Each row comes from the steps of one walk. Every step used is in the known rows, and no mark comes twice. Write the walk behind each row, first mark first.
Known rows:
sisin ginot kares babuf bavita lufa: [ 11.3   1.0  -5.5 -12.8  -6.8  -1.3  -4.3  15.7  10.0   7.1  40.4  44.6
 -16.4  -7.1 -14.6   0.2   1.2  -7.9   1.1 -16.1  20.6  25.7   8.4  10.6
 -23.4 -40.0  45.0   5.4  12.8 -22.0]
kares babuf bavita lufa: [  7.6  -0.1   2.6  -7.3  -7.5   6.8  -6.7  30.0   6.4   5.6 -37.4  59.1
  -5.3 -13.6  -9.4  -8.9   9.7  -1.9  19.2   0.3  11.1 -18.3 -24.8  27.2
   3.7 -32.2   8.6   5.7   8.8  32.1]
sisin lufa babuf kares ginot: [ 16.4  -9.3  -0.8  -9.1  12.6   8.6   8.1 -78.9  -7.0  -6.5 -31.7   5.3
  -2.6  24.7  -5.5  25.6  -9.1   7.9  -8.3   4.8   8.2  -2.9   2.6   5.0
   4.2  20.1 -14.4 -21.9  -1.5 -14.5]
ginot kares babuf sisin lufa: [  5.7   2.3 -13.7   0.9   0.0 -27.5  20.2 -30.6  -0.4   6.7 -10.1  50.5
 -17.4  16.2 -13.8  14.1  10.0 -11.9 -19.2 -16.1   1.1  47.0  20.6  43.8
   3.8 -35.4  -6.6  -6.7   9.7  35.9]
babuf bavita lufa: [ -9.5  11.3  -2.8   8.4   4.0   6.8 -23.3  51.5  -3.8  -0.9  -6.3 -28.0
 -19.3 -22.0  -9.4 -18.2  14.6  -2.5  30.0   2.9   0.7 -20.0 -22.8  -1.2
 -16.9 -21.0  11.8  27.4  11.3 -16.8]
ginot kares babuf sisin lufa bavita: [  6.3  -2.6 -10.0   4.4   0.0 -28.4  20.0 -32.0   0.7   6.3 -18.8  49.8
 -18.0  22.2 -11.8  14.4   2.9 -11.2   1.5 -10.0   3.3  44.8  21.3  30.9
   9.5 -41.7  -5.0  -3.6  17.1  31.5]
ginot kares: [  5.0  16.0  -8.4  19.5  -8.6 -18.9  -0.1  -2.4   0.4   9.6  34.4  -6.5
 -24.6   7.6   2.7  11.2   3.0   2.4   0.0 -28.2 -14.2  39.5  18.4  31.3
 -29.5 -22.7  -6.4  -8.5   3.1 -11.3]
lufa babuf mupi: [  6.7   3.6   1.7   2.3  -8.1   3.7   6.1  -6.0 -19.2  -4.5 -48.8  19.4
  38.6   6.6   5.5   5.6  -6.1  -3.2  10.9   3.7 -12.5 -28.6 -13.1  34.6
 -12.7  87.6 -12.2 -11.8  18.8  -9.3]
mupi ginot kares babuf sisin: [  1.6   0.5  -2.6   4.6   0.0 -17.0   1.1  -4.0   2.1   0.1  22.6  23.0
   7.5   8.1 -27.6 -30.4  10.1  10.2  -5.1 -11.2  -4.1  19.8  24.6   4.1
  48.5 -12.0 -29.6   0.7 -12.7  20.3]
lufa sisin ginot kares babuf: [  3.0  -7.2   4.5  -1.8  -8.2   0.8  21.5 -13.0  11.1   5.2  22.3  34.4
   0.7   5.3  -5.7   4.9 -34.5  -3.0 -26.1   6.6   7.9   2.9  18.8 -31.9
  -7.5  16.9   8.9  -2.6 -19.7  -4.1]
sisin babuf: [ -3.5   0.9  -4.7  -8.4  -7.1  19.0  12.0   1.0  20.4  10.5 -20.7 -46.7
   1.4   8.3   7.2  15.5   3.2   3.0   6.4 -12.2  -0.9  -7.4 -16.0 -17.7
   2.9   3.7  11.3  -3.6  13.9   5.5]
mupi babuf: [ -3.3   2.4   2.9  -0.3   1.2  16.9 -44.4  11.9  -5.7  -7.7  41.7 -41.9
  15.6 -10.8  67.1   0.9  14.4  18.8  15.3   1.5 -18.9 -23.4  -6.5 -15.2
 -20.2  -5.5  -8.0  -3.4 -12.2   3.2]
mupi ginot kares: [  2.3   6.2  -0.3  16.5  -5.1  -8.3 -10.5   4.3  -1.8  -0.4  46.0 -18.7
  -1.4  10.3 -16.6 -29.7   7.2  17.8   6.1 -18.0 -14.2  15.8  26.9  -9.4
  32.9 -11.6 -30.0  -2.8 -13.1 -13.3]
babuf kares: [ -8.1   7.7  -5.4   8.2  -0.7  -8.7  -0.7 -30.1  -2.4  -4.6  26.0  -9.3
  -3.3 -27.0  -8.7  21.2   1.1  22.8  -0.2 -17.5  -7.4  19.2  -2.6   7.9
 -15.5  17.0   3.3  -9.8 -22.6  -8.9]
bavita lufa: [  3.2  -3.7  21.8   8.2   3.2  11.5 -14.6  47.2   0.2  -4.0  16.7 -51.2
 -23.4 -29.1   4.1  11.7  -9.7  -8.3 -22.1  23.3  -8.6 -30.7 -27.8   3.5
 -16.9 -19.3  -1.4 -18.5 -19.0 -14.2]
bavita lufa babuf mupi ginot: [  9.5  -7.2  27.8   1.6   5.1   7.6  -5.4  38.5 -15.2 -11.5 -24.8 -24.3
  14.6  -6.6   4.1  -4.6 -11.4 -13.0 -20.6  35.7  -5.4 -42.0 -18.2  15.8
  -0.4  48.3 -16.2 -13.0  -6.8 -15.7]
lufa sisin ginot kares babuf bavita: [ -2.3  -3.9  -1.8  -1.1  -7.5  -1.2  18.2  -7.7   9.1   4.8  14.1  40.5
   0.0   6.7 -10.4  -7.9 -26.4  -2.5 -10.6   3.8  10.4   4.4  18.9 -32.0
  -8.9  12.7  13.9  12.4 -10.9  -5.0]
ginot kares babuf: [ 13.9   8.9  -2.9   8.3 -13.3 -18.5   9.8  -8.6   2.5  12.4   7.6  50.5
 -16.3  11.3   1.0  10.7   2.7  -1.3  -4.8 -25.8  -4.2  39.2  16.3  49.9
 -16.0 -33.2  -2.8 -14.0   4.8  22.5]
sisin lufa babuf: [ 15.1  -7.4  -1.3  -7.7   8.3  18.6   4.3 -55.6  -5.8  -5.5 -40.0  -3.7
 -10.4  36.7  -5.3  26.0  -4.8   2.9  -1.4  10.0  -7.6 -21.7  -4.3  -4.6
  14.7  12.5 -18.3 -20.6  10.7  -0.3]
sisin ginot: [  3.7   0.7  -5.3  -5.4 -11.6  19.5 -13.4   8.0  10.1   5.2  58.0  -3.8
  -4.5 -21.0 -10.8  10.7  -6.0   4.9   7.5 -14.6   5.9  -8.5 -14.4 -24.3
 -15.4 -13.6  42.2  -8.6   1.5 -39.7]
lufa babuf mupi ginot kares: [  9.5   3.8   3.9   3.8  -4.1  -3.6   5.3  -7.6 -19.6  -7.5 -36.2  22.4
  40.7  21.0  -2.6 -13.5  -3.2   0.5   9.1   1.7  -8.2 -13.5   9.0  29.5
   6.4  83.3 -24.4  -7.2  13.0 -10.3]
babuf mupi ginot: [ -9.9  19.5   3.0   2.6  -5.2  -1.1  -7.2  10.1 -21.2  -2.6 -17.9 -10.1
  44.0  -0.2   5.2 -29.6   5.6   9.2  16.2 -13.7  -3.3 -12.9 -12.8  -3.6
  30.1  25.6  -4.4  -8.1  21.8 -10.5]

Write each row's walk:
[-11.6   4.1   2.2  -0.5   5.6   9.7 -11.3  46.2  -1.9  -3.3  -4.0 -15.1
 -12.6 -19.7 -13.5 -21.7  -1.0  -6.6  16.3  16.6   9.0 -23.8 -12.6 -30.0
 -15.2  -4.2  17.5  33.2   1.6 -21.8] -> babuf bavita lufa sisin ginot
[  8.1 -17.5  12.2  -0.1  12.8  -2.8   4.4  32.0  -5.4 -13.1   5.0 -17.3
 -10.0 -16.7 -16.6  14.2  -9.4 -25.3 -38.1  36.9  -2.0 -14.9  -6.9  18.8
 -18.0  33.7  -3.2  -2.5 -18.9 -16.4] -> bavita lufa babuf sisin ginot kares
[  9.9   5.2 -14.2  -9.7 -12.2   0.7  -4.8   1.4  11.6   9.3  42.6  54.1
 -11.0  -2.8 -17.3   0.5   3.2  -1.8  12.2 -26.7  17.3  32.0  11.1  11.9
 -23.2 -33.8  45.9   7.5  15.1 -20.2] -> sisin ginot kares babuf bavita
[ -3.6  -9.7  -9.8   6.2   5.2  -4.0  13.7 -10.3  -5.9  -8.9 -21.1   5.4
  15.8 -11.4 -24.5  12.9   1.2  -6.9  -5.9  19.8 -15.4 -24.4  -6.8  20.0
   4.1  83.3 -23.5   1.0  -8.4   5.4] -> lufa babuf sisin
[ -1.8   0.9  -3.9   4.8   0.7  -9.9  -1.5 -37.9   1.6   2.8  34.4  -2.8
   3.0 -36.1   2.7  10.0  -4.4  19.5  -6.2 -18.1  10.0  18.3  -7.1  22.4
 -25.6  11.5   5.1 -17.9 -30.5 -37.2] -> babuf kares ginot
[-18.7  -4.8  -7.2  -3.6  13.8   4.2 -30.4   8.0 -10.4 -12.4  35.1 -44.5
  22.1 -21.9  48.8  -1.2  23.8   5.4  -1.2  12.8 -13.5 -12.3  -3.9 -16.9
  -4.6   6.7  -9.6  11.5 -13.0  16.6] -> mupi babuf sisin
[ -1.8 -16.4  29.4  -4.9  10.7   7.4  16.8  20.6   9.4  -3.4  -9.9 -48.4
  -5.2 -14.2  12.8   8.4 -33.7 -12.0 -48.6  39.2   8.6 -25.7 -10.8 -24.5
 -12.0  18.6  -7.1 -10.1 -37.1 -13.3] -> bavita lufa sisin babuf kares ginot
[  6.8   7.7  -9.4  -0.9 -12.2  -0.5  -5.1   1.7   8.2   6.8  68.2   7.6
 -16.7  -6.6 -10.8  10.1  -3.9   0.2  -1.6 -25.5   5.3  30.0  10.2  -2.6
 -29.3 -25.6  39.8  -3.5   5.7 -41.4] -> sisin ginot kares
[  0.8 -17.2  -5.0  -9.3   1.7  -3.6  17.9 -32.7   4.3   1.9 -53.5  59.1
   4.4   4.0 -19.6  15.0   1.3  -9.2   5.5   9.8  10.2  -5.4 -14.5   6.1
  44.1 -31.0  -2.4 -10.5  14.1  54.0] -> kares babuf sisin lufa bavita
[ 13.4   3.3  -8.8  -9.4 -14.5   0.2   0.1  -2.1  11.2  10.4  50.1  48.6
 -12.0  -4.0 -12.8   9.6  -4.0  -2.3  -5.4 -24.7  15.1  29.9   8.1  12.1
 -20.0 -32.1  40.5  -7.9   7.3 -18.5] -> sisin ginot kares babuf
[ 13.1 -11.6  25.5   5.7   2.7  11.8  -7.2  36.8  -2.1  -8.9  -7.2 -28.3
 -11.8 -14.1   0.3  14.4 -14.5 -11.1 -23.0  34.2 -13.6 -43.6 -21.2  18.2
 -21.1  32.9 -14.9 -18.0 -19.8 -14.6] -> bavita lufa babuf
[ 14.8 -15.1  24.2   1.1   8.5   3.8  -3.4  13.8  -3.0  -9.8  -1.8 -18.5
  -5.3 -23.2   0.3  14.4 -17.3  -8.4 -30.6  33.4   0.0 -26.2 -16.6  29.7
 -29.8  40.5 -11.1 -16.4 -34.3 -27.2] -> bavita lufa babuf kares ginot
[ -9.6   7.4  -1.6 -16.0  -2.5  12.3  15.9   3.0   3.3   4.7 -46.1 -35.1
  38.4  19.3  10.0 -13.7   8.2   0.8  13.2 -14.6   5.9  -5.3 -12.4 -19.1
  29.5  21.5   8.7   1.2  31.3   3.2] -> sisin babuf mupi ginot
[ -7.0  -6.3   6.9  -0.9  -7.8  14.9  11.1  -3.8  11.3   2.3  28.0  -2.0
   6.1  -7.3  -5.0   5.6 -37.2   2.5 -19.7  16.1   3.4 -24.2   2.6 -57.0
  -3.4  27.6   9.9  -2.6 -24.3 -18.7] -> lufa sisin ginot
[  5.3   1.0   3.7   4.4  -2.8  -8.5 -10.6  17.3   0.1   1.6  17.6  18.5
  -1.9  12.4 -21.3 -39.4  10.6  10.6   6.1  -7.3   0.2  13.1  22.2   3.5
  35.8 -24.3 -21.8   6.3  -8.9   7.6] -> mupi ginot kares babuf bavita lufa
[  4.5   5.5  -3.0   5.9  -5.8 -11.3  -8.9   5.1   1.2   1.8  18.3  27.3
   4.7  13.8 -23.9 -40.2  11.9  16.1  15.4 -20.2  -2.3  17.5  24.7   4.7
  38.8 -20.4 -23.5   7.6  -4.2   7.0] -> mupi ginot kares babuf bavita
[ -7.2  22.7   2.5   6.0  -4.6 -14.5  -1.9   4.8 -23.9  -1.1  -9.4  -1.9
  36.0   8.6   5.5 -29.8   8.5   4.4  11.2 -19.7  -3.3  13.2   5.9  13.8
  19.8  16.0  -6.7  -5.3  24.4 -12.0] -> babuf mupi ginot kares
[-17.4 -15.0 -13.4   0.9  17.8  -9.1  14.2 -36.3  -4.3  -5.9 -27.7 -24.3
  -7.5   3.3 -26.1  14.6   6.9 -10.3  10.9  19.8   3.1  -1.3 -10.3 -31.9
  40.1 -19.4  -5.2   5.4  15.8  10.0] -> babuf sisin lufa bavita
[ -2.7 -10.0  27.9   9.2   4.5   6.7   3.5  37.8   2.6  -5.1   2.9 -47.0
 -16.3 -18.5   7.6   8.8 -31.0 -11.3 -40.1  41.3  -7.6 -39.0 -18.0 -23.7
  -8.2   9.4 -12.8 -11.9 -36.1  -8.1] -> bavita lufa sisin
[ 10.6  10.1  -6.2   7.0  -6.9 -19.4   3.3  12.4   1.4   7.0  -5.2  50.6
 -21.8   7.4  -5.2  -3.2  11.5  -7.9   2.7 -20.9   2.4  36.8  14.5  50.3
 -20.6 -39.9   5.3   7.2  11.1  18.6] -> ginot kares babuf bavita lufa
[-14.8 -14.9  -3.2  -6.0  20.8   4.8 -26.7 -20.2 -12.9 -13.3   9.2 -45.6
  16.0   6.1  48.3   5.6  17.2   4.6  15.9  21.7  -7.2 -11.6   0.8 -39.7
  11.8 -15.6 -10.0  12.8   2.9  14.5] -> mupi babuf sisin lufa bavita
[ 10.4  17.5  -3.2   3.8 -13.4 -23.1  13.9  -8.2  -7.4  10.5 -15.8  59.7
   3.7  13.2   7.8   5.7   6.1  -6.8  -3.2 -30.7  -0.9  42.2  12.2  59.7
 -16.1 -19.5   1.6 -13.5  23.5  22.9] -> ginot kares babuf mupi
[-18.3  -4.6 -18.8  -3.4  18.0  -8.4  14.8 -32.8  -5.3  -9.1 -16.1 -24.7
  -8.7  -7.2 -26.2  15.4  15.5  -9.6 -18.3   9.8  -2.0   1.7 -11.0 -16.3
  31.8  -8.6  -8.6   2.0   5.4  17.8] -> babuf sisin lufa
[-16.8  -3.0  -2.0  -2.8  -0.7  11.3  25.7  -2.5  13.6   4.8 -38.7 -24.9
  10.2  13.0   2.0  -5.4 -18.4  -0.1   0.7   9.8   2.2 -20.3   1.9 -55.5
   9.0  36.9  -5.5  23.6  -4.6  10.2] -> lufa sisin babuf bavita
[  8.2   7.6  -1.6   7.6  -6.2 -21.3  11.5   6.9   1.8   7.6 -13.7  52.5
 -19.7  10.8  -5.1  -2.9  -0.4  -8.5  -2.5  -9.9   5.2  30.7  20.7  35.8
 -16.8 -25.0  -1.4   9.9   3.9  21.9] -> ginot kares babuf bavita lufa sisin
[-12.5   7.6 -17.0  -8.9  -0.5  17.3   6.0  12.8  18.4  11.2 -38.8 -33.8
   2.0   8.9  -0.2  -4.7  18.9   3.3  39.5 -20.4   7.1  -2.4 -13.4 -19.1
  -0.6  -2.6  19.6  28.3  29.7  -0.3] -> sisin babuf bavita
[ -9.2   1.3   2.3  -1.7   7.3   6.3 -36.4 -16.8  -9.7 -13.4  47.7 -32.9
  19.4 -16.4  60.6   7.5  16.5  26.5   6.2  -1.9 -12.7   2.1   5.5 -12.2
 -28.1  11.0  -3.6   0.6 -23.9   3.6] -> mupi babuf kares
[  5.0 -13.0   2.9   2.2   7.1  12.4  -4.8 -49.6  -1.1   4.1 -34.6 -28.4
 -21.2  36.5   0.1  22.8 -14.7   7.9  41.9   7.9   3.8 -12.6  -8.4 -45.1
  24.6 -54.5   0.8 -14.6  27.7  -9.5] -> sisin lufa bavita
[ -8.3   1.0  -7.6 -10.5   0.4   6.9  18.2 -26.2  16.7   3.4 -15.1 -34.1
   5.5   1.2   0.7  22.4   3.8  10.6  -0.3 -16.6   4.2  16.8  -4.9 -14.7
  -2.8  18.8  13.5  -0.4  -0.5   4.5] -> sisin babuf kares
[  4.2   7.0 -12.4   7.8  -6.3 -29.8  18.9 -11.0   3.8   5.8   2.0  50.6
 -12.8   2.9 -13.4  10.2  10.5  -9.8 -15.9 -19.0  -1.6  45.6  19.0  49.9
  -2.5 -22.0  -6.1  -4.9   2.5  32.2] -> ginot kares babuf sisin
[-10.0   4.0  -6.1 -11.6   4.0  17.1   5.2  30.5  15.6   3.9 -40.2 -47.3
  -5.8   3.4   1.5  -3.9  17.1  -6.1  23.1  -3.5   9.1 -10.9 -20.5 -18.8
  -4.5  -7.4  20.1  26.5  24.2  -2.4] -> sisin babuf bavita lufa
[-11.4   6.1  -1.4   2.2   6.8   0.3  -6.1  40.4  -2.3  -3.7   3.4 -11.7
 -18.8 -12.1 -11.5 -23.5  -1.1  -8.5  13.1  10.2   8.4  -5.3   0.9 -18.9
 -23.5 -10.6  17.6  36.5   2.2 -23.6] -> babuf bavita lufa sisin ginot kares
[-14.6  -0.1   7.4  -3.9  -1.7  -0.8  35.4 -11.6   3.3   2.4 -39.3 -19.5
  30.1  30.0  10.1 -12.6 -27.1  -2.2 -17.4  11.2   2.2  -4.4  16.9 -43.1
  20.8  48.7 -14.2   5.0  -1.3  10.0] -> lufa sisin babuf mupi ginot kares
[ -9.1   1.1   4.9  -3.9  12.2  16.6 -51.3  40.0 -10.0 -11.1  26.0 -47.1
   7.2 -12.5  59.7 -19.2  24.8   8.6  28.5  11.2  -7.9 -25.5  -9.5 -18.3
 -27.5 -18.2   3.1  26.4   0.0  -3.3] -> mupi babuf bavita lufa
[  4.7  -3.5   6.8  -7.2  -8.3   6.2   0.4  22.3   5.8   2.9 -44.9  61.4
   0.0  -9.7 -10.1 -10.2  -1.0  -4.0  11.0   9.5  12.3 -24.4 -16.8  13.2
   8.9 -18.9   1.9   8.6   1.7  38.1] -> kares babuf bavita lufa sisin
[ 10.2   3.9   3.8   6.5  -9.9  -8.7  -5.4   0.3   2.3   4.1  27.4  23.3
   4.2  15.0 -18.3 -30.0   5.4  16.0   2.8 -16.2  -6.7  16.4  21.9   3.9
  41.9 -16.4 -28.6  -8.0 -12.5  11.0] -> mupi ginot kares babuf
[-13.1  -8.4  -7.9 -10.9  22.7   6.5 -27.3 -19.2 -13.8 -15.2  16.2 -44.4
  13.9  -2.6  48.6   4.2  24.1   3.6  -3.3  16.2  -7.3 -10.2  -1.0 -28.5
   6.8  -9.5  -9.8   8.4  -4.2  21.1] -> mupi babuf sisin lufa
